What can hang from each mark
C: F S X
D: F S
K: C
S: D Z
F: C Z
X: C
V: C

Every row comes from one small tree of marks. The marks that hang from a mark follow it in brackets, in alphabetical order. Every link used is in the known rows. Which tree was each row made from?
Known rows
X(C(S(D(F) Z))): [ 0.87 -0.78  0.77 -0.27  0.40 -0.20 -1.75 -0.25 -0.37  0.47  1.39 -1.36
 -0.27  1.51 -0.06 -1.75 -0.98 -0.61 -1.78 -2.81 -1.39  1.08 -0.73 -0.12
  0.17 -1.15 -2.47 -0.90 -1.37  1.36 -1.81 -2.12]
K(C(F X)): [ 1.21 -0.71  4.44  3.59  1.12 -0.72  0.60  1.26 -0.20 -0.89 -1.16 -1.70
  0.51 -1.87 -0.10 -1.50 -0.79 -3.58 -0.07 -0.28 -0.75  1.23 -0.49  1.14
 -0.43 -0.52 -2.07 -0.26 -0.73  1.01 -1.62 -0.48]
C(F(Z) S(D) X): [ 1.87 -0.49  2.35  3.50  1.41 -1.08 -1.79 -0.81  1.28 -0.15 -0.41  0.77
  0.63  1.18  0.01 -2.53 -0.90 -6.97 -0.92 -2.31 -0.78  1.96 -2.92  0.80
  0.38  1.72 -2.33 -0.45 -1.66  1.12 -3.39 -1.94]
V(C(F(Z) S(D))): [ 1.00 -0.46  1.21  3.48  0.01 -1.33 -1.07 -0.31 -0.07  0.34 -0.02  1.34
 -0.17  1.45 -0.01 -2.83 -1.11 -4.80  0.30 -1.89 -0.28  0.84 -1.26  0.02
 -0.03  0.03 -1.98 -0.91 -0.96  1.63 -3.23 -1.37]
X(C(F S(Z))): [ 1.47 -0.62  0.70 -0.09  0.40  2.06 -0.93 -0.22 -0.15 -0.14  0.03 -0.55
 -0.54  0.10 -0.66 -1.88 -1.29 -3.87  0.34 -2.15 -0.71  1.08 -0.93  1.21
 -0.39 -1.92 -2.19  0.09 -0.80  1.21 -1.13 -1.57]
F(C(S(D)) Z): [ 0.07 -1.27  0.51  1.58  0.28 -1.40 -2.03  0.09 -0.39  0.92  0.86 -0.12
  0.40  0.82  0.40 -2.79 -0.83 -5.38 -0.69 -2.24 -1.25  0.53 -0.76 -0.44
  0.22  0.28 -2.24  1.32 -0.93  1.44 -2.43 -1.45]
C(S(Z) X): [ 1.95 -1.25  2.28  3.42  0.74  3.48 -1.47  0.28  0.74 -0.41 -0.01 -0.79
  0.71  0.22 -0.95 -1.82 -0.85 -2.72 -0.43 -2.44 -1.06  2.07 -1.92  1.41
 -0.56 -1.72 -2.38  0.37 -1.25  0.68 -1.53 -2.23]
K(C): [ 0.35 -1.07  2.65  1.63  0.40 -0.94  0.88  1.39 -1.23  0.19  0.00 -1.99
  0.07 -1.51  0.03 -1.46 -0.52  0.34 -0.09  0.23 -0.68  0.35  1.06  0.06
 -0.56 -1.38 -1.67  0.52 -0.38  1.25 -0.72 -0.27]
F(C(S(D))): [-0.21 -1.08  0.65  1.76  0.57 -1.15 -0.17  0.56  0.15  0.50  0.60 -0.49
  0.24  0.65  1.03 -2.58 -0.28 -3.57 -0.67 -0.73 -1.44  0.17 -0.66 -0.20
 -0.46 -0.33 -2.32  0.53 -0.95  1.26 -2.14 -1.36]
D(F(C(X) Z) S): [ 1.40 -2.12  1.86  2.73  0.85 -0.88 -3.00  1.18 -1.16  0.04  1.25 -1.35
  0.25  0.29 -1.02  0.36 -1.29 -3.75 -5.10 -2.67 -2.50  2.27 -0.92 -0.02
  1.28 -0.94 -2.23  0.79 -0.94  0.03 -0.97 -1.09]
S(D(F(C(X))) Z): [ 1.32 -1.41  2.34  1.78  1.11 -2.04 -2.45  0.60 -0.81  0.43  1.01 -2.12
  1.13  0.48  0.25 -2.22 -1.01 -3.12 -1.48 -3.20 -1.70  0.60 -0.37 -0.15
  0.59 -1.46 -2.33 -0.63 -0.97  1.16 -2.11 -1.28]
K(C(F S(D Z) X)): [ 1.71 -0.92  3.63  5.00  0.77  0.05 -1.42  0.13  0.77 -0.62 -0.91 -2.18
  0.60 -0.62  0.26 -3.93 -1.07 -5.50 -0.35 -2.60 -0.69  1.63 -1.78  0.89
 -0.92 -0.49 -2.84 -0.33 -1.70  1.83 -3.47 -2.44]
V(C(F S(D Z))): [ 1.51 -0.67  1.13  3.63 -0.11 -0.02 -0.81 -0.42  0.06  0.07  0.08  0.25
 -0.01  1.35  0.10 -3.79 -1.12 -3.46  0.84 -2.37 -0.22  0.59 -0.80  0.22
 -0.55 -1.78 -2.26 -1.58 -1.19  1.85 -3.17 -1.70]
D(F(C(S X) Z)): [ 1.09 -1.52  2.39  3.33  0.86  1.23 -2.12  0.86 -0.17 -0.36  0.57 -1.29
  0.34  0.50 -1.00 -0.35 -1.35 -5.63 -2.79 -2.41 -2.16  2.28 -2.06  0.59
  0.66 -0.30 -2.09  0.57 -0.96  0.24 -1.61 -1.13]
K(C(F S(Z) X)): [ 1.96 -1.31  3.79  5.15  0.59  2.53 -0.90  0.46  0.56 -1.06 -1.14 -2.48
  0.49 -1.31 -0.72 -2.68 -1.38 -5.20 -0.52 -2.22 -0.84  2.30 -1.70  1.62
 -0.91 -1.60 -2.55  0.04 -1.26  1.23 -2.43 -1.94]
X(C(S(Z))): [ 0.78 -0.96  0.42 -0.25 -0.07  2.87 -1.29  0.48 -0.52  0.20  0.67 -0.73
 -0.34  0.11 -0.82 -1.71 -0.85 -1.21  0.38 -2.25 -0.74  0.64 -0.27  0.82
 -0.64 -2.45 -2.41  0.95 -0.76  1.04 -0.32 -2.04]
F(C(S(D) X) Z): [ 0.47 -1.20  1.82  3.19  0.72 -0.35 -2.74  0.68  0.29  0.25  0.06  0.02
  0.92  0.42  0.17 -2.64 -0.88 -6.79 -0.73 -2.88 -1.22  0.95 -2.01  0.36
 -0.16  0.65 -2.70  1.53 -1.19  1.23 -2.47 -2.07]
D(F(Z) S): [ 1.95 -1.79  0.63  1.13  0.91 -1.89 -1.86 -0.12 -1.22  0.55  2.04 -0.84
 -0.27  1.69 -1.00  0.55 -1.19  0.22 -5.24 -1.65 -2.17  2.31 -0.39 -0.41
  1.70 -0.75 -1.62 -0.16 -1.25  0.13 -1.10 -0.68]
K(C(S X)): [ 0.73 -1.14  4.04  4.80  0.63  2.25  0.40  1.55  0.56 -1.06 -0.95 -1.78
  0.28 -1.41 -0.21 -1.51 -0.61 -2.37 -1.02 -0.39 -0.97  1.87 -1.36  1.11
 -1.21 -0.70 -2.44  0.63 -1.26  0.84 -1.36 -1.70]

Which tree is each row?
[ 1.45 -0.72  2.90  3.42  1.57 -0.65 -0.18 -0.03  1.24 -0.69  0.49 -0.75
  0.44  1.59  0.69 -1.01 -0.31 -1.65 -3.05 -1.12 -1.79  2.21 -2.32  0.47
  0.34  0.79 -2.34 -1.64 -1.92  0.60 -2.64 -1.70] -> C(S(D(F)) X)
[ 1.02 -0.01  3.03  5.25  0.74 -0.06  0.24  0.50  1.14 -0.99 -1.02  1.24
  0.10  0.78  0.30 -2.50 -0.44 -4.72  0.49 -1.08 -0.28  1.10 -1.98  0.96
 -0.71 -0.04 -2.37 -1.67 -1.32  1.32 -2.99 -1.79] -> V(C(F S(D) X))
[ 1.84 -1.11  1.14  0.27  0.94 -2.87 -1.37 -0.82 -0.81  0.94  1.74 -1.75
  0.56  1.58  0.30 -2.11 -0.98  0.80 -1.83 -2.28 -1.40  0.72  0.26 -0.54
  0.98 -1.15 -1.73 -1.61 -1.18  1.29 -2.28 -0.89] -> S(D(F) Z)
[ 1.83 -2.31  1.69  2.91  0.76  0.45 -2.60  1.16 -1.14 -0.18  1.36 -2.45
  0.34  0.23 -0.91 -0.47 -1.26 -2.17 -4.43 -2.87 -2.37  1.99 -0.57  0.27
  0.60 -2.83 -2.47  0.26 -1.11  0.23 -0.88 -1.56] -> D(F(C(X)) S(Z))
[ 1.80 -0.73  0.81  1.98  0.92 -0.75 -1.07 -1.41  0.87  0.28  0.36 -0.54
  0.34  1.31  0.46 -3.44 -1.15 -3.96 -0.53 -2.01 -0.89  1.19 -1.55  0.37
  0.11 -0.69 -2.25 -1.12 -1.48  1.58 -3.16 -1.67] -> C(F S(D Z))
[ 2.13 -1.10  2.55  3.45  1.23  0.16 -1.87 -0.52  0.89 -0.29  0.76 -1.48
  0.79  1.68  0.02 -2.06 -0.93 -2.04 -2.63 -2.87 -1.52  2.26 -2.26  0.51
  0.36 -0.53 -2.73 -1.51 -1.94  1.03 -2.77 -2.35] -> C(S(D(F) Z) X)
[ 2.01 -0.65  2.80  5.23  0.10  3.42 -0.92  0.66  0.45 -1.05 -0.90  0.05
  0.30  0.07 -1.07 -2.48 -1.19 -4.54  0.90 -2.46 -0.32  1.77 -1.69  1.61
 -0.91 -2.37 -2.26 -0.88 -1.07  1.02 -2.05 -1.88] -> V(C(F S(Z) X))
[ 1.52 -1.40  4.04  4.91  0.81  0.07 -1.67  0.57  0.20 -0.61  0.18 -3.20
  0.74  0.21  0.08 -2.64 -1.06 -1.98 -2.54 -2.78 -1.32  2.16 -1.60  0.20
 -0.34 -0.72 -2.74 -0.87 -1.89  1.25 -3.09 -2.43] -> K(C(S(D(F) Z) X))
[ 1.23 -0.77  3.87  4.88  0.93 -1.31 -1.73  0.09  0.67 -0.52 -1.11 -0.97
  0.58 -0.19  0.05 -3.08 -1.15 -7.07 -0.96 -2.18 -0.73  1.91 -2.41  0.68
 -0.28  1.23 -2.61  0.14 -1.57  1.58 -3.55 -1.83] -> K(C(F(Z) S(D) X))
[ 1.32 -0.87  1.21  0.15  1.12 -4.18 -1.74 -0.76 -1.00  1.28  1.77 -0.52
  0.45  1.83  0.00 -1.18 -0.88 -0.84 -2.23 -1.91 -1.42  0.94 -0.24 -0.89
  1.43  0.76 -1.42 -1.00 -1.07  1.09 -2.30 -0.34] -> S(D(F(Z)))
[ 1.25 -0.71  3.00  4.85  0.38 -0.30 -1.86  0.66  0.10 -0.04  0.36  0.48
  0.23  1.98 -0.49 -1.47 -0.91 -3.15 -1.80 -2.81 -0.99  1.87 -2.07 -0.08
  0.33  0.45 -2.11 -1.22 -1.58  0.89 -2.94 -2.13] -> V(C(S(D(F(Z))) X))
[ 2.41 -2.10  0.53  1.22  0.80 -0.47 -1.59 -0.20 -1.10  0.30  2.05 -2.13
 -0.10  1.38 -1.00 -0.27 -1.29  1.76 -4.77 -2.01 -2.13  2.10 -0.01 -0.15
  1.09 -2.62 -1.99 -0.80 -1.27  0.19 -1.01 -1.14] -> D(F S(Z))
[ 0.61 -0.65  0.74 -0.40  0.64 -1.64 -1.93 -0.20 -0.64  0.64  1.23 -0.19
 -0.40  1.81 -0.27 -0.96 -1.01 -2.19 -2.33 -2.56 -1.45  1.08 -1.19 -0.34
  0.70  0.71 -2.26 -0.36 -1.32  1.13 -1.94 -1.60] -> X(C(S(D(F(Z)))))
[ 1.19 -1.37  3.44  4.83  0.48  0.89 -1.79  0.75  0.38 -0.34 -0.53 -2.20
  0.84 -0.63  0.20 -3.69 -0.74 -2.97 -0.27 -2.66 -0.56  1.35 -1.54  0.46
 -1.19 -0.99 -3.15  0.46 -1.64  1.74 -2.80 -2.76] -> K(C(S(D Z) X))
[ 0.12 -1.06  2.17  3.48  0.88  0.00 -0.68  1.11  0.84 -0.23 -0.10 -0.27
  0.59  0.05  0.82 -2.38 -0.17 -4.97 -0.73 -1.27 -1.32  0.69 -1.66  0.50
 -0.66  0.01 -2.77  0.62 -1.15  1.14 -2.17 -2.00] -> F(C(S(D) X))
[ 0.56 -1.27  0.83  0.21  0.85 -4.42 -2.19  0.13 -1.63  1.15  1.64 -1.14
  0.49  1.13  0.27 -1.64 -1.15 -3.05 -1.92 -2.40 -1.78  0.33  0.32 -1.09
  1.34  0.22 -1.64 -0.10 -0.59  1.34 -2.05 -0.22] -> S(D(F(C Z)))
[ 0.74 -1.45  1.90  3.12  0.06 -0.19 -1.21  0.37 -0.22  0.27  0.25 -2.46
  0.40 -0.03  0.39 -3.75 -0.85 -1.53 -0.38 -2.10 -0.72  0.81 -0.41 -0.16
 -0.91 -1.31 -2.57  0.40 -1.49  1.89 -2.62 -2.19] -> K(C(S(D Z)))
[ 1.13 -0.30  0.57 -0.06  0.43 -0.28 -1.44 -0.65  0.19  0.25  0.32 -0.22
 -0.27  0.80  0.07 -3.02 -1.09 -4.05  0.44 -2.48 -0.53  0.46 -0.99  0.58
 -0.35 -0.89 -2.70 -0.28 -1.17  1.71 -2.18 -1.90] -> X(C(F S(D Z)))
[ 0.99 -0.36  0.81 -0.12  0.43  0.68 -1.33 -0.23 -0.24  0.06 -0.05  0.55
 -0.68  0.33 -1.02 -0.88 -1.25 -5.35 -0.28 -1.81 -0.80  1.30 -1.31  0.85
  0.14  0.00 -1.95  0.67 -0.73  1.03 -1.00 -0.99] -> X(C(F(Z) S))
[ 2.20 -1.11  0.87  2.06  0.72  1.56 -0.51 -0.99  0.61 -0.15  0.24 -0.77
  0.09  0.60 -0.48 -2.29 -1.38 -3.64 -0.50 -1.75 -1.16  1.71 -1.36  1.09
  0.03 -1.70 -1.90 -0.65 -1.21  0.94 -2.12 -1.14] -> C(F S(Z))
[ 1.14 -1.87  0.85  1.79  0.31  1.58 -1.22  0.26 -0.58  0.05  1.22 -2.45
  0.09  0.72 -0.51 -1.29 -1.37 -2.66 -2.34 -2.22 -2.16  1.48 -0.44  0.17
  0.45 -2.52 -1.98 -0.04 -0.81  0.52 -1.38 -1.08] -> D(F(C(S(Z))))
[ 1.18 -0.56  2.43  3.43  1.28  0.12 -0.17  0.29  1.41 -0.34 -0.07  0.20
  0.56  0.81  0.70 -2.07 -0.23 -2.53 -0.90 -0.97 -0.90  1.30 -2.20  0.71
 -0.48  0.54 -2.49 -0.31 -1.55  0.93 -2.34 -2.09] -> C(S(D) X)
[ 1.18 -1.66  2.02  3.39  0.42  3.45 -1.85  1.05  0.07 -0.35 -0.02 -1.34
  0.74 -0.67 -0.58 -2.31 -1.06 -5.03 -0.20 -2.74 -1.36  1.35 -1.36  1.21
 -0.62 -2.32 -2.69  1.38 -0.79  0.78 -1.20 -2.14] -> F(C(S(Z) X))
[ 1.45 -1.13  2.68  5.13 -0.29  4.28 -1.27  1.28  0.10 -0.45 -0.41 -0.02
  0.32 -0.01 -1.19 -2.19 -0.77 -2.09  0.91 -2.71 -0.32  1.47 -1.25  1.17
 -1.10 -2.78 -2.40  0.06 -1.01  0.89 -1.34 -2.49] -> V(C(S(Z) X))
[ 2.54 -0.97  2.37  3.57  1.06  2.52 -0.93 -0.41  1.17 -0.94 -0.52 -0.66
  0.51  0.11 -0.71 -2.05 -1.22 -5.12 -0.46 -2.26 -1.15  2.38 -2.36  1.83
 -0.23 -1.34 -2.28 -0.45 -1.40  0.82 -2.10 -1.92] -> C(F S(Z) X)
[ 0.60 -0.70  0.27 -0.33  0.05  0.43 -1.84  0.05 -0.32  0.62  0.84 -0.33
 -0.16  0.89  0.06 -2.85 -0.88 -1.54  0.29 -2.72 -0.51  0.14 -0.56  0.20
 -0.60 -1.46 -2.76  0.47 -1.15  1.67 -1.42 -2.36] -> X(C(S(D Z)))
[ 1.11 -2.26  0.40  1.02  0.59 -1.96 -2.35  0.58 -1.79  0.73  2.01 -1.52
 -0.21  1.01 -0.87  0.16 -1.38 -2.13 -5.07 -1.89 -2.54  1.69  0.13 -0.79
  1.51 -1.27 -1.76  0.71 -0.74  0.32 -0.86 -0.44] -> D(F(C Z) S)
[ 1.73 -0.38  3.08  3.68  0.29 -0.07 -1.34  0.81 -0.75 -0.23 -0.72  1.15
  0.31 -0.14 -1.15 -1.41 -1.12 -4.89  1.05 -2.01 -0.18  1.05 -0.76  0.99
  0.09 -0.77 -1.59 -0.41 -0.42  1.05 -1.59 -0.56] -> V(C(F(Z) X))
[ 0.83 -1.33  1.78  3.50  0.66  0.96 -2.31  0.60  0.42  0.19  0.09 -1.03
  0.99  0.23  0.40 -3.60 -0.84 -5.23 -0.09 -3.10 -1.25  0.79 -1.49  0.59
 -0.67 -1.36 -2.92  0.90 -1.27  1.35 -2.43 -2.56] -> F(C(S(D Z) X))
[ 1.27 -0.28  3.27  5.31  0.46  2.38  0.71  1.00  1.00 -1.29 -1.17  0.86
 -0.10  0.13 -0.52 -1.28 -0.66 -4.29  0.30 -0.65 -0.43  1.62 -1.70  1.57
 -0.87 -0.96 -2.07 -1.26 -1.02  0.56 -1.91 -1.36] -> V(C(F S X))
[ 1.14 -1.46  2.68  1.86  1.10 -0.84 -2.28  1.00 -1.29  0.11  0.68 -1.27
  0.69  0.02 -0.88 -0.22 -1.25 -4.35 -2.08 -2.46 -2.00  1.44 -0.52  0.26
  1.08 -0.48 -1.73  0.46 -0.52  0.42 -1.05 -0.35] -> D(F(C(X) Z))
[ 1.36 -0.12  3.38  3.81  0.61  0.09  0.52  1.26 -0.29 -0.72 -0.85  0.70
  0.20 -0.42 -0.48 -1.10 -0.51 -3.08  1.17 -0.70 -0.22  0.85 -0.49  1.10
 -0.46 -1.27 -1.69 -1.24 -0.41  0.93 -1.15 -0.49] -> V(C(F X))
[ 1.53 -1.79  2.25  3.48  0.83  2.62 -1.78  0.71  0.06 -0.54  0.56 -2.37
  0.59  0.20 -0.73 -1.15 -1.25 -4.17 -2.37 -2.92 -2.11  2.19 -1.54  0.93
  0.21 -2.05 -2.39 -0.14 -1.13  0.40 -1.51 -1.71] -> D(F(C(S(Z) X)))
[ 0.64 -0.81  2.77  1.93  1.37 -3.08 -0.79  0.97 -0.47 -0.01  0.66 -1.28
  0.73  0.40  0.81 -1.16 -0.56 -2.84 -1.92 -1.48 -1.95  0.55 -0.33 -0.14
  0.55 -0.01 -2.20 -0.67 -0.84  0.87 -1.82 -0.59] -> S(D(F(C(X))))
[ 2.32 -0.60  2.26  3.60  1.17  0.12 -1.58 -0.70  1.29 -0.45 -0.27 -0.24
  0.80  0.84  0.19 -3.40 -1.01 -5.46 -0.42 -2.59 -0.80  1.88 -2.47  1.02
 -0.26 -0.28 -2.58 -0.88 -1.81  1.20 -3.26 -2.34] -> C(F S(D Z) X)
[-0.05 -0.27  0.61 -0.20  0.48 -0.49 -0.18  0.47  0.07  0.31  0.57  0.30
 -0.43  0.77  0.65 -1.85 -0.28 -1.28 -0.06 -0.96 -0.67  0.03 -0.67  0.11
 -0.57 -0.10 -2.45  0.32 -1.13  1.41 -1.11 -1.72] -> X(C(S(D)))
[ 0.48 -1.41  1.26  1.86  0.71  0.56  0.41  0.67 -0.20 -0.32  1.08 -1.76
 -0.23  0.63  0.04 -0.24 -0.78 -2.28 -2.86 -0.41 -2.23  1.55 -0.59  0.06
  0.51 -0.99 -1.73 -0.23 -0.69  0.33 -1.24 -0.41] -> D(F(C(S)))
[ 1.29 -0.73  4.20  5.07  1.05  1.32  0.74  1.03  0.99 -1.50 -1.46 -1.66
  0.10 -1.31 -0.23 -1.65 -0.87 -4.92 -0.93 -0.26 -0.98  2.21 -1.93  1.54
 -0.86 -0.13 -2.24 -0.27 -1.21  0.79 -2.12 -1.26] -> K(C(F S X))
[ 1.07 -0.53  3.34  5.08  0.67  0.13  0.00  0.95  0.63 -0.71  0.20 -0.06
  0.05  1.54  0.15 -1.27 -0.39 -1.19 -1.74 -1.34 -1.01  1.59 -1.58  0.19
 -0.29 -0.30 -2.34 -2.00 -1.46  0.70 -2.46 -1.89] -> V(C(S(D(F)) X))
[ 1.63 -1.01  4.00  4.96  0.77  1.02 -1.22  0.62  0.43 -0.94 -1.24 -1.32
  0.38 -0.98 -0.90 -1.88 -1.38 -6.67 -1.02 -1.81 -0.80  2.50 -2.20  1.30
 -0.22  0.45 -2.29  0.59 -1.18  0.91 -2.32 -1.55] -> K(C(F(Z) S X))
[ 0.83 -1.43  2.27  1.82  0.70 -0.06 -2.30  1.37 -1.10  0.47  0.04 -0.22
  0.82 -0.90 -0.78 -1.37 -1.05 -5.24  0.08 -2.40 -1.23  0.70 -0.40  0.58
  0.18 -0.75 -1.99  1.75 -0.16  0.72 -0.77 -0.67] -> F(C(X) Z)
[ 1.58 -0.95  4.14  3.47  1.01 -1.03 -1.26  0.88 -0.75 -0.30 -1.03 -1.31
  0.43 -1.52 -0.88 -1.71 -1.38 -5.51 -0.16 -1.69 -0.57  1.61 -0.77  0.91
 -0.01  0.14 -1.94  0.68 -0.78  1.31 -1.86 -0.59] -> K(C(F(Z) X))
